Known rows, with every step that occurs:
F -> H -> N -> X -> D: [  9 -12 -11 -16  16 -15  -8 -12  30   2  17  -7   7  -6  -5  13  -5 -17
  -4  -2  -2 -10  -7]
L -> H -> N: [  6  -8  -7 -10  14  12  -5 -25   2  13   2  -1   4  -9  -7   1  -2 -19
   2   0 -15  -5 -13]
L -> F -> H -> N: [  5  -9 -12  -4  17  12  -7 -20  17   8   7 -10   3  -5   2   3 -11 -19
  -5  -9  -6  -6 -24]
D -> X -> N: [  2  -9  -7   3  12  -1   3  25  23  -1  12  -2   6  -7   4   1  -6 -15
  10  -2 -15   9   8]
L -> X: [  2  -7 -10   4   9  -7  -3   2   1   4   5 -11   5  -1  -6  -5   1 -15
   4   2 -15  -9   9]
M -> L -> X -> N -> H: [ 12 -10 -16   2  17  -6 -13 -16   7   4  23 -12  12 -20 -11   0   1 -23
  18 -10  -5  -3  22]
A -> M -> L: [  3   3  -1  -4   4  24   8 -14  -5  11   8 -16   2 -16  10  -6   5 -12
  16  -4 -11  -6  12]
M -> L -> H -> N -> X: [ 10 -12  -8 -17  16  35  -5 -28  -2  17  10  -4   4 -16  -6  11   1 -22
  15 -10 -13  -8   0]
F -> H -> X: [  9 -10  -6  11   7 -25  -7   0  22  12  10  -4   6  13  -8   6  -7 -14
  16  -8  -7  -9  -1]
X -> H: [  5  -6  -9  11   8  -7   5 -10  12  -2  12  -1   4  -4  -1   9  -3 -12
  14   7   2  -7   3]
A -> M -> L -> F: [  1   0  -8  -1   7  48   5  -7  -6   6  10 -20   0 -16  15  -9   3 -15
   8  -2 -12  -9   2]
H -> N -> X: [  4 -11  -3 -15  17  17   2   3  11   9   8  -6   5 -14   4   6  -5 -15
   7  -7 -12 -11  -7]
F -> H -> L: [  6  -7  -4 -12   9 -12  -7 -28   0   5   5  -3   0  18 -14  18 -10 -14
  12 -11  -1  -2  -8]
F -> H -> N -> X -> L -> M: [ 12 -12  -4 -11  12 -10 -15 -26  16   8  11  -3   3   1   3   6  -9 -19
  12 -21  14 -13 -13]
H -> X -> N: [  6 -12  -5  -2  13 -23  -3  29  19   5  18  -2   7 -10   0   4  -2 -16
  21 -13 -13   0  10]
H -> N -> X -> L: [  5 -10   2 -22  13   4  -3  -9   0   0  18  -2   0 -12  11  14  -7 -15
   9 -18   1  -8 -11]
A -> M -> L -> H -> X -> N: [ 11 -10  -9   1   7  11  -3   1  11  14  18  -8   8 -13 -11  -2   9 -20
  30 -10 -15  -1  20]
A -> M -> L -> H -> F: [  1  -4  -8   5   4  30   2 -17 -12  11   3  -9   4 -14   7  -9   6 -18
  17  -2 -13  -6  -9]
D -> X -> L -> F -> H: [  4 -12 -10  15   5  10  -6 -10  14  -7  14  -6  -1  15   7   6 -14 -16
   1  -6   1   2 -17]
D -> X -> H -> L -> F: [  3 -14 -14  10   9  23   2  17  13 -19  14  -5  -2  14  -8  15 -10 -15
  11   2 -15  -1  -2]
M -> L -> H -> N -> X -> D: [ 11 -10 -13 -25  15  15 -10 -22   4   5  18  -6   4 -20  -6  13   7 -22
   3  -4 -13  -8   5]
A -> M: [  0  -1  -1   2   5  19   8  -5   4   9   4 -14   5  -7   7 -12   1  -9
   8   8 -10  -8   2]

Rows:
[  3  -9 -15   9  12  13  -6 -19  11   6   7 -11   3   7   2   1  -9 -17
  -1   1  -2  -7 -17]	L -> F -> H
[  8 -10   0 -19  12   1  -8  -5   2   4  12  -2   2  -9  13   0  -4 -18
  10 -18   5 -14  -8]	H -> N -> X -> L -> M
[  7 -16  -7  -4   6  14  -6 -28 -10   3  15   1   2   3  -5  10  -2 -17
  14   2   4  -8  -8]	N -> X -> L -> H
[  7  -4  -8  -4   7  20  -4 -37 -14  15   7  -3   1  -5  -4   5   4 -19
  14  -3 -11  -4   5]	M -> L -> H
[  5  -8  -6  -6   9  -8   1 -11   0  -8  13   1  -1   5 -14  22  -5 -12
  19  -3  -1  -5   4]	X -> H -> L
[  8 -13  -7  -8  17   6  -4 -18  25  13   8  -6   8  -3  -4  11 -10 -16
   7 -10   0 -10 -12]	F -> H -> N -> X
[  5 -11  -9 -20  14 -19 -11  10   0  -4  15  -7   4  -3 -19  10  -1 -18
  15 -16 -14   3  15]	H -> L -> X -> N
[  2  -9  -8  14  13   5  -4  -5   2   2   9  -5   9  -8  10  -8 -10 -16
  10   6  -3 -11 -21]	N -> H -> F
[  5  -6 -15  16   7 -14  -4   4   2  -6  15  -7   5 -14   1   9   2 -19
  20 -11  -8  -9   7]	M -> L -> X -> H -> F
[ 14 -11  -3  13   6 -20 -16  -4   5   3  20  -4   5   7   1 -11  -3 -17
  21  -8   5 -19   0]	N -> H -> X -> L -> M
[  6 -14 -12  11  11   8   6   0  17  -3  15  -3   7  -4  -3  14  -3 -13
  19   8   5 -13   7]	N -> X -> H
[  8 -12 -19   8   9 -19 -14  11  27  -5  22 -11   4  11  -4   4  -2 -17
  -2   1  -9 -11  -5]	L -> F -> H -> X -> D
[  8  -9 -15 -15   7 -39 -18 -15   9  -8  16 -10   3  18 -27  15   0 -17
  -1  -3  -9  -7   9]	F -> H -> L -> X -> D
[  5  -3 -12   6   6  35   0 -29   6  11  10 -20   2  -5   6  -4  -3 -16
   9  -6  -2  -7  -3]	A -> M -> L -> F -> H
[ 12 -12 -11  -4  11  -6 -10  -1   5  11  19   0   6 -11 -11   9   5 -23
  27 -17 -15   3  18]	M -> L -> H -> X -> N
[  3  -4 -14  19   3   2   3   6   9  -4  14 -15   7 -18   0  -2   6 -16
  22  -4  -8 -11  11]	A -> M -> L -> X -> H -> F
[  1  -9 -10   9   9   7  -4  -9  -7   7   1   1   5  -2   2  -4  -2 -18
   8   5 -10  -5 -21]	L -> H -> F
[  8  -3 -13  14   3   9   4 -11  11   1  15 -18   6 -14  -9   0   9 -14
  21   1  -7 -11  28]	A -> M -> L -> X -> H
[  4 -15 -12  20  16   2  -2  26  25  -6  15  -2  13 -11   8  -6 -12 -19
  12   4  -7   5 -12]	D -> X -> N -> H -> F
[  2  -6   1   5   3  -3   2   4   1  -6  12  -1  -2   5  11   5  -8 -12
   8  -5  -7   3  -3]	D -> X -> L
[  5  -3  -8  -1   8   0  -5 -10  -9   7  10 -13   2  -9  -3   1   4 -18
  11 -11 -17  -7  18]	M -> L -> X
[  0 -11 -10  29   6  -2   7  27  24 -12  10   1   5  -3   8   5  -9 -13
  14   5  -9  -1  -9]	D -> X -> H -> F
[  6 -18 -15   2  19  28  -8  15  16 -14  21  -8   6   4  -8   3 -14 -21
  10   0 -13   4  -6]	D -> X -> N -> H -> L -> F
[  2 -15 -13  16  11   2   5  16  13  -8  14   0   8  -9   6  12  -7 -15
  20   3   4 -13 -10]	N -> X -> H -> F
[ 10 -12  -2 -15  13  -6  -8 -30  13   5  16  -1   3  -1   1  20 -12 -16
   9 -20  10  -6 -18]	F -> H -> N -> X -> L
[ 11 -11 -12   8  10 -22  -9   9  19  -3  25  -8   8   0  -7  -3   1 -15
   7  12 -11 -15   6]	N -> H -> X -> D
